Known rows, with every step that occurs
suled bimeg volu zikul muto fikod lusel: [  0   2  -2  -6  23 -10   3  -2 -16   8 -20  11   2 -32  -1  -3   0  -8
 -15 -40   2  -8]
fikod volu zikul muto bimeg: [ -1   9  12  18  11  -4   5  -6 -34  13 -15  -4 -12   3 -29   5   4 -16
   0 -35  -6 -11]
tevu fikod lusel: [  5   7   4  -2   7  -1   2 -23   3   0  -5   7   3 -10   4  -6  10   6
   6 -23   4 -20]
muto bimeg suled zikul: [  0  -8  11  39   7 -13  -7   4 -10   4  20  11   1  -2 -20   0  16   4
 -12  -9  -7 -21]
bimeg volu: [  5   9   2  -2   3   1  -1  -2  -4  14  -4   6  10 -19   7  -1  -2   6
   0 -15   5  -9]
zikul muto bimeg volu fikod: [  8  18  10   4   7   2  -4   3 -18   8 -17  -1  14 -39  -5  -3  16   1
  -4 -11  -9 -13]
lusel fikod: [ -1   3   7 -11  -6   8   2 -10 -11  12  -4  13  12 -19   2  -4  13   5
   8 -11  13 -17]
muto fikod: [ -5   1   2   0  -1   0 -20 -10  -2   9  -8   0  -6  -3   4  -4  17   2
  -3 -16  -4  -3]
fikod suled zikul muto: [  8   0   2   7  25  -8  -6 -11 -22   7   9   3  16  -4  -6   5  22   9
  -1 -18   7 -16]
muto zikul: [  5   6  13   4  -8   2  -2  -3 -12  10   6  15   8 -17  -6  -4   0   0
   9 -11  -3 -11]
fikod suled: [  2   4  10   2   5   4 -12 -17 -12  12   6  -4   2   7  -1   8  20  15
   0 -10   9  -9]
lusel fikod volu zikul: [  0   9   9  -5  -1   5  14  -8 -29  19  -4  16  -9   4 -16   2  -1 -11
   7 -30  14 -19]
zikul muto fikod: [  2   0   0  -1   8   2 -14  -8 -11   7 -18   0   6 -16   0  -3  21  -1
  -1 -23  -6  -3]
volu zikul: [-10  -1   9  -1   9   5  -2 -13 -10  13   0   7  -3  12  -8   5   6 -12
   8 -24   4  -7]
suled zikul muto fikod: [  1  -2  -6   4  18 -12 -14  -4 -14   4  -4   8   7 -15  -1  -6  20  -6
  -2 -23  -7  -9]
suled zikul muto: [  4   0  -3   4  22  -7   0  -6 -17   3   3  11  18 -14  -3  -3  11  -3
   5 -21   0 -17]
zikul muto bimeg volu fikod lusel: [ 15  27  13   3  11  -2   1  -1 -22  15 -16   7  17 -55   0  -8  10   1
 -10 -15  -8 -22]
tevu fikod suled: [  4  -3   5   1   4   4 -10 -24  -1  -4   0  -9   0  17  -2   6  26  18
   5 -15   9 -11]
lusel fikod suled zikul muto bimeg volu: [ 12   4   3   7  12 -14   0   6 -30  16  -2   8  22 -36 -11   2  22  15
  -9 -14  10 -22]
bimeg suled fikod lusel: [  5  -1  27   2  13   4   1  -9 -10  17   8   9   8 -16   2   0   8   2
  -9 -22  10 -15]
lusel fikod suled zikul muto: [  9  -1   2  -5  17  -3   2  -8 -31  11   8  12  24 -19  -6   3  27   9
   2 -16  17 -24]
zikul muto: [  4   2   5  -1  13   6   0  -9 -14   6 -12   1  16 -17  -2  -1  12  -1
   6 -20   1 -10]
fikod volu zikul muto bimeg suled: [  8  -1  18  36  13  -2  12   1 -35  12  -6   3 -10   3 -42   7   6 -14
 -10 -36  -9 -16]
zikul muto bimeg volu fikod suled: [ 12  17  14   5  11   2  -9  -1 -25  12 -11  -7  12 -29  -8   5  27  12
 -10  -7  -2 -12]
tevu fikod suled bimeg volu zikul muto: [  2 -12  -2  -2  26   0   7 -11 -11 -13 -15  -5   7   3 -13  13  14   6
  -2 -33  14  -7]
lusel fikod volu: [  5  15   6  -5  -9   4   9  -7 -23  16  -5  12   0 -12  -5  -4   1   4
   4 -20  13 -22]

Rows
[  0 -10  23   4   7   9  -4  -5  -6  10   7   1   7   0  -4   4  13   3
  -5 -16  10  -7] -> bimeg suled fikod
[  9   0  25  24   8   0   2   2 -30  11  -9 -10   0  -9 -23   4  12  -1
 -13 -27  -1 -11] -> zikul muto bimeg suled fikod volu
[ -7   4   9  12   3  -4  -3   0 -10  18  -9   0  -6  -5 -13   5   2  -7
  -4 -23  -2  -5] -> muto bimeg volu zikul
[  6  10  -2   7  -1   0   4 -16  -7  -4  -9  -2  -9  12  -7  -1   4   5
   7 -24   2 -16] -> tevu fikod volu
[ 10  -2  17  26   5   3  20   4 -40  15  -7  13  -2 -11 -43   5  11 -14
  -8 -35   1 -24] -> lusel fikod volu zikul muto bimeg suled
[  7  -4  30  14  17   0   1  -3 -20  15  -8  -1  14 -30 -12  -1  16  -1
 -14 -25   1 -15] -> zikul muto bimeg suled fikod lusel
[  2   2   4  -3   6  -5  -3 -10 -20  13  17  14  11  -4  -2   2  23  13
   0  -8  18 -24] -> lusel fikod suled zikul
[  0   1   3  -8  -2  -1   1  -2 -15   5  -2   6  14 -22   5   6  12  24
 -10  -8  25 -15] -> lusel fikod suled bimeg volu
[ -4  14   4  -7   4   4  -1  -1  -4  -6  -2   7   8 -24  10  -2   5  11
  -8  -4   4 -12] -> suled bimeg volu fikod
[  2   0   7  21  18 -15 -13  -6 -25   7   5  -5   9  -6 -15   5  28   9
  -5 -13   0 -15] -> fikod suled zikul muto bimeg
[ 10   9   2  -7  26  -7   1  -2 -19  23 -19  14   4 -34  -2  -4   3 -15
  -8 -43  -2  -9] -> bimeg volu zikul muto fikod lusel
[  0 -13  19  30  16   4   4  -1 -22   7  -3   5   2  -4 -34   8  18 -13
  -6 -28  -8 -12] -> volu zikul muto bimeg suled
[ 11  -8  -3   6  26  -7  -4 -16 -14 -11   3   0  13   5  -9   4  28  10
   4 -22   7 -18] -> tevu fikod suled zikul muto
[ -1   2   2   4   6  -5  -6  -5  -9   3   1  -3   7  -6   5   9   7  24
 -12  -9  15  -8] -> fikod suled bimeg volu
[  8   9   4  -3  14  -4  -8 -12 -13  13 -16   7   7 -33   4  -9  16  -2
  -7 -28  -5 -11] -> zikul muto fikod lusel
[  1   1  27  25  -5  -2  -4   1 -20  14   0  -9 -11   5 -20   4   8   2
 -13 -19   1 -12] -> muto bimeg suled fikod volu
[  0  -4  24   9  13   5   9  -4 -23  16   7   4 -13  19 -22   8  -1 -15
  -6 -37  10  -9] -> bimeg suled fikod volu zikul
[ 10  -8  13  36  14  -1  13  -5 -23  -6 -11  -1 -11  12 -46   6  12 -13
  -4 -40  -9 -18] -> tevu fikod volu zikul muto bimeg suled
[ -8   8  13  -4   6   7 -13 -17 -13  -8   8  -4   3   7   3   8  26  18
  -6   2  10 -12] -> volu fikod suled bimeg
[  2   2   5  19  10  -3   8 -14 -22  -4 -23  -7 -14  13 -32   4   9 -13
   6 -39  -6 -13] -> tevu fikod volu zikul muto bimeg
[ 16  -3   5  21  26 -14  -2   1 -19   9   9  23  10 -31  -9  -8  17  -5
 -18 -30  -7 -24] -> bimeg suled zikul muto fikod lusel
[-11  -5   3   3   1  -5 -25 -13  -5  -3  -2  -9  -9  12   3   7  26  20
 -15  -9   7  -1] -> muto fikod suled bimeg
[  6  -8   6  26  13  -6   0   2  -9   5  23  19   7  -3 -12   0   9   1
  -6 -15   0 -21] -> bimeg suled zikul
[  6   0   4   0  12   1 -20 -13 -18  10 -11  -7   4  -5  -4   5  33  10
  -6 -20   0  -2] -> zikul muto fikod suled
[  5  -2  -3  -2  15  -7 -14  -1 -15   0 -16  -7   8 -19   3   5  19  19
 -18 -19   5  -1] -> zikul muto fikod suled bimeg volu
[ 12  -9   4  21  25  -4   7   3 -18   3  15  18  19 -16 -15   0  13  -3
  -5 -21  -2 -23] -> bimeg suled zikul muto
[ -7  -3   5   1  14  -3  -2  -6 -14   6   2   0  -1   9  -6  14   5   9
  -9 -21  16  -4] -> fikod suled bimeg volu zikul
[ -8  -4   8  -6  -1   3  -3 -12 -15   0   2   3  10  -5   0   8  21  22
  -4  -4  23 -16] -> lusel fikod suled bimeg
[ -9   6  18 -11  10   3   2 -13 -22  19  -5  -5 -15  21  -9   6  -3 -15
   4 -36  13  -3] -> suled fikod volu zikul
[  2  -6   4 -13  17   3  13  -2 -29   7 -11   8  18 -20 -12  11  12   5
  -6 -28  24 -12] -> lusel fikod suled bimeg volu zikul muto
[ 13  25   7   9  21 -14   2   5 -23  12  -2  15  17 -53   0 -10   9  -1
 -13 -15  -8 -29] -> suled zikul muto bimeg volu fikod lusel
